What can hang from each mark:
S: W
F: E H V
W: F
V: E F M
L: M
M: V
H: F S

Every row comes from one small tree of marks. Brackets hold a mark, then the marks that hang from it, in alphabetical order. Every link used is in the known rows. Which tree was each row made from?
Known rows:
(V E (F (H (S W))) M): -2 28 16 -14 -18 35 1 -7 9 9 14 4 -41 30 1 34 -11 36 6
(F E (H S) (V M)): -30 10 -30 -15 -12 16 -3 -31 -23 -45 -16 -21 20 21 -21 -2 -3 7 1
(W (F E H)): -24 -3 14 -51 -4 4 -12 -2 -28 -28 4 5 22 -11 4 -7 5 -57 19
(L (M V)): 44 -31 6 -4 10 -49 -3 10 21 7 44 -29 25 -42 -23 -2 27 4 71
(L (M (V E))): 67 -16 35 1 -8 -38 5 1 1 2 26 -5 16 -25 -5 3 30 32 66
(W F): -4 -34 -7 -39 0 -27 -2 17 13 3 44 -17 13 -30 3 -11 -5 -44 39
(H (F E V) S): -22 11 -35 -25 -19 -33 17 22 -31 -9 -16 -21 40 15 4 -7 -4 -31 -16
(M V): 21 -45 -5 -17 9 -31 11 14 29 13 38 -35 16 -23 -10 -19 13 -14 48
(V (F E H) M): -4 20 13 6 -34 53 -41 -19 -21 -17 6 -21 15 9 -28 28 17 4 19
(F (V M)): 5 -44 -33 11 -10 4 -14 -16 0 -9 37 -43 24 15 -34 -13 -11 17 43
(V E (F (H S)) M): 11 39 24 -8 -23 30 -3 -10 -4 -11 7 -19 -22 15 -11 36 11 30 8
(H (F E (V M)) (S W)): -52 5 -39 -13 -21 -4 4 5 -9 5 -4 -11 35 52 -6 1 -26 -4 -9
(W (F E)): -15 -16 -10 -40 -19 -6 -15 5 -8 -8 7 -1 34 -25 21 -10 -3 -42 27
(S (W (F H))): -29 -32 6 -55 20 -11 5 11 6 4 47 12 -14 2 -4 -14 -25 -55 26
(H (F E)): -6 -8 -11 -15 -28 -7 -9 36 -30 6 -5 -26 46 3 12 10 2 -49 3
(F E (V M)): -6 -27 -33 13 -31 22 -24 -26 -18 -21 3 -27 42 17 -17 -9 -7 19 27
(F H): 10 -33 -7 -22 5 -2 -1 15 -15 -7 23 -30 -4 -14 -9 2 -5 -35 25
(S (W (F E H (V M)))): -53 -9 1 -31 -4 21 -16 -41 -20 -29 21 22 24 45 -33 -23 -16 -16 22
(F E (H (S W)) (V M)): -45 -2 -40 -19 -7 23 1 -28 -10 -25 -9 3 3 39 -12 -6 -27 10 -4

Which tree is each row?
-4 14 19 -57 8 -30 32 -14 -26 -36 11 14 -9 16 -5 -21 0 -15 4
(W (F (H S) (V E)))
-22 -4 -14 8 -32 7 -20 -5 -38 -12 4 -32 66 43 -32 -1 2 -8 11
(H (F E (V M)))
-20 -52 -23 -40 11 -29 8 -1 11 7 55 10 3 9 -8 -39 -34 -30 36
(S (W (F V)))
-54 22 -8 -44 -6 1 -3 -37 -16 -48 -3 -1 32 18 -28 -15 2 -17 6
(W (F E (H S) (V M)))
11 -3 17 12 -27 0 2 -5 -38 -5 18 -30 40 57 -28 3 3 18 20
(H (F (V E M)))
53 48 56 -17 2 -33 16 -2 -3 -8 22 2 -15 -22 -24 22 46 30 37
(L (M (V E (F (H S)))))
-40 -15 6 -55 0 8 -8 -1 -14 -9 13 29 4 7 14 -12 -21 -53 12
(S (W (F E H)))
-4 -16 -33 -32 14 -25 27 2 -13 -24 14 -23 -13 -1 -16 -14 -9 -24 7
(F (H S) V)
30 34 30 -20 19 -44 11 7 18 -2 35 -17 -6 -39 -44 15 44 2 44
(L (M (V (F (H S)))))
28 35 45 -30 2 -14 27 0 5 -1 14 -5 -22 -2 -13 8 35 11 14
(M (V E (F (H S))))
-28 -34 -26 -38 -12 -9 -3 -12 -12 -4 21 28 21 12 7 -36 -29 -29 20
(S (W (F E V)))
55 -4 26 6 0 -36 -14 9 19 21 57 -24 13 -44 -40 9 40 14 71
(L (M (V F)))
-6 2 40 -22 -8 9 -1 -44 -33 -40 30 2 16 41 -41 -17 6 9 33
(W (F H (V E M)))
-29 3 -2 -68 21 -34 19 15 11 -18 22 -12 -7 -25 -2 -5 -2 -56 12
(W (F (H S)))
3 -35 5 -33 -7 -15 17 -11 -12 5 39 30 -6 28 14 -32 -27 -2 29
(S (W (F (V E))))
-4 -5 -14 -27 -9 -35 39 26 -16 17 7 6 -4 46 18 -6 -26 -2 -9
(H (F (V E)) (S W))
-60 -7 -39 -39 -13 -2 -4 -24 16 -13 8 16 23 22 4 -20 -28 -2 10
(H (S (W (F E (V M)))))
